Each row comes from the steps of one path. Every step used is in the known rows, and no mark comes twice. Write the path behind each row, first mark first.
Known rows:
rumiz/lerag/dokug/nenub/posu: [ 10 -20   9 -32 -43  11  73  51 -10 -13 -21  14  52  26  -8   1  40  11]
batot/posu/nenub/rumiz/lerag: [  1 -13  29   7 -27  28   3 -23  16 -33 -33  -3  11  19  35  14 -13  33]
lerag/dokug: [-14  29  11  -9 -35  -7  10  48 -51  -6 -41  46  65   9 -10 -35   8 -33]
posu/lerag/dokug: [ 17  30  -1 -18 -31   3 -19  22 -25  -6 -63  24  46   9 -18   1 -30 -40]
posu/batot/dokug/selenad: [  6  30  32 -14  -4 -39 -85  41 -75  11 -16  38  13  22   7  27   3 -37]
nenub/rumiz/lerag: [ -1   2  33  14 -65  22  25 -21  -4 -63  27   9   7   6 -24  -4   5   7]
lerag/dokug/nenub/posu/batot: [ -6  -1 -14 -46  -3  -9  11  58 -24  -7 -17  37  33   4   8   2  25  -2]
batot/dokug/nenub/posu/lerag: [ 25   1  40 -50 -15 -25 -28  29 -25 -23 -33 -16 -10  21  54  18 -12 -11]
batot/dokug/nenub/posu: [  2   1  52 -42 -17 -29  -8  46 -50 -23 -17  -2   4  20  63  -9  16  -4]
rumiz/lerag: [  2  -2  51  20 -63  24  24  11 -46 -29  -5  12  42  18 -16   4  26  14]
batot/dokug/nenub: [-14  20  64 -30 -29 -19 -13  47 -60   2 -27  -6   2   7  52 -15  10 -13]
rumiz/lerag/dokug: [ -1  15  21   4 -57  16  47  37 -29  -8 -32  27  71  23 -29 -18  29  -9]
rumiz/lerag/dokug/nenub: [ -3  -4  20 -19 -55  18  69  50 -20   5 -31  10  54  12 -19  -5  39   3]
nenub/dokug/selenad: [ 30  15  52  25 -17  -8 -35  55 -81 -22  11  46  10   8 -12  15   9 -41]
dokug/nenub/rumiz: [-19  -7  30 -21 -37   4  17   4 -21 -42  23   6 -18 -22  10  -6   2  10]
tanu/selenad: [ -2  23  14  20 -59  -3   0  62 -99 -28  -4  43  52   5  26 -28  -9 -21]
posu/batot/dokug/nenub/rumiz: [-20  26  32 -28 -12 -11 -41  12 -18 -16  12   2 -36 -10  35   3   3   0]
nenub/rumiz/lerag/dokug: [ -4  16   6   1 -62  16  46   1  16 -44   2  22  33  12 -33 -21   7 -12]
batot/dokug/lerag: [ -1  12  57 -19 -56 -20 -20  46 -67  -5  -6  12  11  34  23 -26  -1 -54]
batot/posu/lerag/dokug: [ 16   5  17  -2 -38  -3 -11  30 -25 -10 -91  25  62 -12  18  18 -25 -24]

Write each row's path:
[ 17   3  57  17 -49  20  -1  50 -63 -34  36  30  -4   9   0 -13  11 -37] | nenub/dokug/lerag
[ 13  -3  25 -30 -20 -25 -46  33 -49 -33  18  29   2  38  28   8   7 -21] | nenub/posu/batot/dokug/lerag
[ 21   3  10  -6 -49 -11  34  53 -43  11 -34  40  76  36 -52  12  24 -33] | rumiz/lerag/dokug/selenad
[  0  24  -9 -19 -20  34  14 -16  33 -13 -20   5  10  48 -10 -20 -15   7] | posu/nenub/rumiz/lerag/dokug
[ 24 -27  17 -43 -17  -2  -6  14 -25 -39 -11   0  -3   4  20  37  -7  13] | dokug/nenub/posu/lerag
[ 14 -10  49  10 -11  24 -21  38 -34  -8 -28  19   2  20  52   8  -7  -2] | batot/posu/nenub/dokug/lerag
[  7 -13  -3 -31 -29  11  48  47  -3  -9 -11  20  40  19 -12  18  44  22] | rumiz/lerag/dokug/nenub/posu/batot
[-18  14  -2 -37 -36  -5  37  34  -5 -17 -14  24  18 -14  -3 -29   2 -20] | lerag/dokug/nenub/rumiz
[ -8 -19  35 -15 -55  21  51   0  -1 -42  26  -9 -10  -9  -7   9  20  24] | dokug/nenub/rumiz/lerag
[ 19  -8  -4 -14 -17  -2   5  14  18   6 -57  25  39  32   5  25 -12  -7] | batot/posu/nenub/rumiz/lerag/dokug/selenad
[  4  18  29 -16  -3 -24 -60  22 -49 -42   0  29   9  26  42   5   9  -5] | nenub/posu/batot/dokug
[ 17  -9  42  12 -40   4 -33   6 -39 -31 -66  13  38 -17  27  36 -27  -3] | batot/posu/lerag
[ -7  17  36 -22 -31   5 -13   9  -1 -17  17 -13 -29   2  21  17  19  15] | posu/batot/dokug/nenub/rumiz/lerag
[ 11  14  -1 -43 -28   3   3  31 -14   6 -60   9  28  -3  -9  12 -21 -23] | posu/lerag/dokug/nenub
[  6  37  40  12  12  37 -46  19 -37 -13 -10  17 -17  34  30 -15  -9   3] | posu/nenub/dokug
[ 13  23  53 -16 -24 -50 -51  51 -86   3 -30  31  28  32  14   3  -5 -58] | batot/dokug/selenad
